Each row was made from one path, in order. Every step used is in the known rows, and no mark comes twice. Write each row's path.
Known rows
A-S: [ 21  -2  -3  14  -8   4  -2   1   4   0 -10 -10 -14   8  18  10  -1   6
  11   7   6  -9  -7 -16  -2]
R-A: [ 18   5  -4  -8 -11  20   6 -14   9 -12   9   1  -4  16  17  16  -3  -9
  -3 -14   4  -8   6   0  -7]
R-N: [ 14  19   7   4 -13  36   8  -6   0 -11   1   8  -4  28   2   7  -8  -5
  -2  -1   0   4   1   7 -14]
K-P-D: [-25   6 -15   0  15 -14  -3  28 -29 -17  -1  10   1  19 -40 -21  -1   5
   8   7  20 -20   3  17  10]
Z-R-A-S: [ 52  15  -6   8 -16  57  -3 -25  15 -20 -18 -13 -15  36  43  46 -13   4
  -1 -18  16 -12  -7 -19 -20]
N-R: [  5   1  -6  -3 -11  32  11 -34   9  -6   5   9  -4  10  -1 -16  -3   7
   0  -3  -7   5  -1   3   7]
G-C: [-11 -17 -13   8  20 -11 -11  13  12   5   8   9  -3   2 -14  -1 -14   0
  12  -3   1   4   5  -6   7]
G-S-P: [ -3 -31  -5  11  -5 -22  13  15  13   5  38 -10 -34  13  -8  -7 -26  27
   4  -2  12  -8  -8 -18  13]
D-P: [ -3  12  -6  -7   2   0  -5   4  -2  -5  -4   6   7   7 -17 -22  -1  22
   5   1 -20 -16  -6   8  19]
A-R: [ 22   9  -7   4  -6  23  -2 -25  18  -6  -9  -2 -14  17  34   9  -8   1
   8   3   0  -6  -5  -4  11]
Z-R: [ 13  11   2   3   4  33  -8 -12   2  -8 -16  -4   3  13   8  20 -11   5
  -8 -12   6   5  -6  -3 -11]
A-S-P-D: [ -4  -6 -24  -9  -3 -22   0  12 -12  -7   4 -16 -34  24   1  -8  -4  22
  19  15  25 -33  -7 -16   3]
P-U-R-A-S-G-C: [ 25  -1  -6  11  10  16 -11  -1  25  -3  12 -20 -47  29   0   8 -21 -44
   5 -17  28 -41  -2 -14  12]
D-P-K-C: [-19  10 -31   3   9 -13   2  40 -22 -17   7  26   4  19 -12 -41  13  13
  16   1 -20 -20 -26  28  20]
G-S-P-U: [-11 -19  -1  11   7 -24   9  23   2  -5  45  -7 -40   4  -9 -23 -29  16
 -14  -9  10 -32 -10 -15   9]
N-R-A-S-P: [ 36  -7 -27  -6 -31  41  22 -48  19 -13  26 -10 -50  35  29   2  -5  27
  11  -4   8 -24  -6 -20   4]
Z-R-U: [ 21  30 -20  -9   3  41  11  -4   0 -14  -4  -8 -13  18  19  28  -4  -5
 -15 -23   9   6  -8  -2 -25]
A-S-P: [ 12 -14 -18   5 -10 -10   6   0   2   3  10 -20 -42  10  13   2   1  29
  15  13  10 -21 -11 -23   4]
U-R-N: [ 23  12  26   8 -13  43  -3 -18  11 -15 -11   7 -18  28 -22   1 -17 -26
  -2  -2   4  -3  -7  14   8]
G-S-A-R-U: [ 42 -12 -18  -2 -14  19  21  -5  29 -24  46  -3 -37  41  70  30 -24  -9
  -5 -25  15 -16  -1 -25  16]
K-P-U-R-A-S-G-C: [ 17  -3 -13  26  19  13  -9  15  12  -9  18 -16 -54  34 -29  -3 -18 -32
   8 -13  34 -49  -4  -4  24]
A-S-G: [ 16   6 -11   9 -11   3   9   4   5  17   2 -34 -20  18  22  17   7  -5
  15   5  22  -6  -3 -20  -6]
G-S-P-U-R: [  0 -27  17  15   7 -18  -3  11  13 -10  33  -7 -54   4 -33 -30 -39  -4
 -15  -9  13 -40 -19  -8  31]
Z-R-A-S-P-K: [ 35  13 -31  -2 -21  36   9 -13   5 -29   6 -24 -46  49  43  22  -3  23
   7 -16  21 -28 -26 -14 -18]
K-P-S: [-15 -10   9  33   5  -7 -12  34 -24 -15  17  -1  -9   8 -24 -45  21   3
   5  -9  14 -13   4  12  14]
P-U-R-A-S-G: [ 35  15   8   3  -9  27  -1 -13  13  -9   6 -31 -44  26  14   9  -7 -44
  -7 -15  27 -47  -7  -9   5]

Which path is each row?
[-21  -2   1  28   3  -7  -2  36 -24   2  29 -24 -16  20 -18 -38  30  -8
  10 -13  30 -10   8   9  10]  K-P-S-G
[ 30  28 -29  -8  -6  32  18 -17  13 -12   4  -6 -30  23  45  17  -2  -9
   2  -8   3  -5  -7  -3  -3]  A-R-U
[ 39   4  -8   5 -19  23   5 -13  12 -11  -1 -10 -18  23  35  26  -2  -2
   6  -7  10 -17  -1 -16  -9]  R-A-S
[ 23   7 -10 -12 -22  51  18 -48  17 -17  15  10  -8  25  17   1  -6  -1
  -3 -17  -2  -3   5   3   0]  N-R-A
[ 14 -11 -45   7 -15  -3  18  21 -11 -20  31   1 -49  39  34  -1  13  12
  22   0  15 -34 -26  -4  -1]  R-A-S-P-K-C
[ 44   5 -14   2 -30  55  16 -47  20 -17   4   0 -23  32  34  11  -6   5
   7 -10   4 -11  -2 -13  -2]  N-R-A-S
[ 37  20   9   2  -5  28 -15 -12  11 -31 -11  -1 -30  21  -8 -19 -16 -10
  -7 -12  -8 -65 -18   3  26]  D-P-U-R-A-S
[ 33  11 -15   0 -21  22  14 -10  13   6  11 -33 -25  35  40  33   5 -13
  12 -10  26 -15   3 -20 -13]  R-A-S-G
[ 33  -6 -14  -1 -23   8   6 -12  12 -24  10 -22 -63  36  12  -4  -1  -3
  13  -4  19 -41 -28  -3  15]  U-R-A-S-P-K
[-16 -10 -22   3  18 -13  -1  16  13  23  20 -15  -9  14  -8   6  -6 -11
  16  -5  17   7  10  -9   4]  S-G-C
[-20 -23 -13  -3   2 -34   7  28  -2  -6  33  -6 -26  27 -19 -16 -31  20
   8  -1  27 -21  -4 -11  12]  G-S-P-D
[-10   4  10  11   0  -4 -18  21 -12 -13   7  -1   5   9 -12 -57  18  13
   8 -14 -12 -22   0  10  21]  D-P-S
[ 41   9  15   9  -6  28 -10 -16  12 -26  -8  -8 -38  14   9   2 -14 -34
 -11 -12  12 -49 -11  -5   8]  P-U-R-A-S
[ 28   5 -23  -8 -19  39  20 -40   8 -23  32  -7 -57  26  27 -13  -8  18
  -6 -10   5 -49  -9 -17  -1]  N-R-A-S-P-U
[ 22   4 -17  -5  -9   8   8  -8   0 -18  26 -16 -53  18  28   1  -5  10
  -6  -6  12 -54  -8 -20  -7]  R-A-S-P-U
[ 28  -3  15  -4 -11  26  -6 -25  20 -15  -3   0 -18  15  -7   9 -12 -29
  -5 -13   7 -16  -2   7  15]  U-R-A
[ 30  -9 -20  -3 -21   9  12 -15   9  -8  20 -19 -46  27  30  18  -1  20
  11   0  15 -29  -6 -23  -3]  R-A-S-P
[ 24  -8 -10 -14 -14   4  -6 -13   7 -22   1 -15 -52  41  -6   2 -17  -7
  14   2  33 -50  -9  -8  18]  U-R-A-S-P-D
[ 49  -3  11   9 -19  30  -7 -24  23 -15 -14 -10 -31  23  10  19 -12 -22
   5  -6  14 -24  -9  -8  13]  U-R-A-S
[ 26  -3  13  27 -18  49  -6  -4  -6 -44  34   9 -29  63  40 -16   9  -6
   6 -16  19 -30  10   4  24]  K-P-S-A-R-N
[ 29  10  14  12 -11  30  -1 -10   2 -22   5  -9 -67  30 -11 -14 -19  -7
  -5   5  12 -48 -20  -5   8]  A-S-P-U-R-N
[ 29  -1  -9  -4 -13  23   3  -4   4 -34  40  -8 -33  34  77  -5  20 -23
  -3 -31  15 -26   9 -12  12]  P-S-A-R-U
[ 39  12 -21  -4 -32  54  25 -45  22   0  17 -23 -29  44  38  18   3  -6
  12 -13  20  -9   2 -16  -6]  N-R-A-S-G
[-20 -33 -30  22   1 -35  19  51  -7  -8  50  11 -37  26  -2 -26 -12  19
  14  -2  12 -12 -27   1  15]  G-S-P-K-C
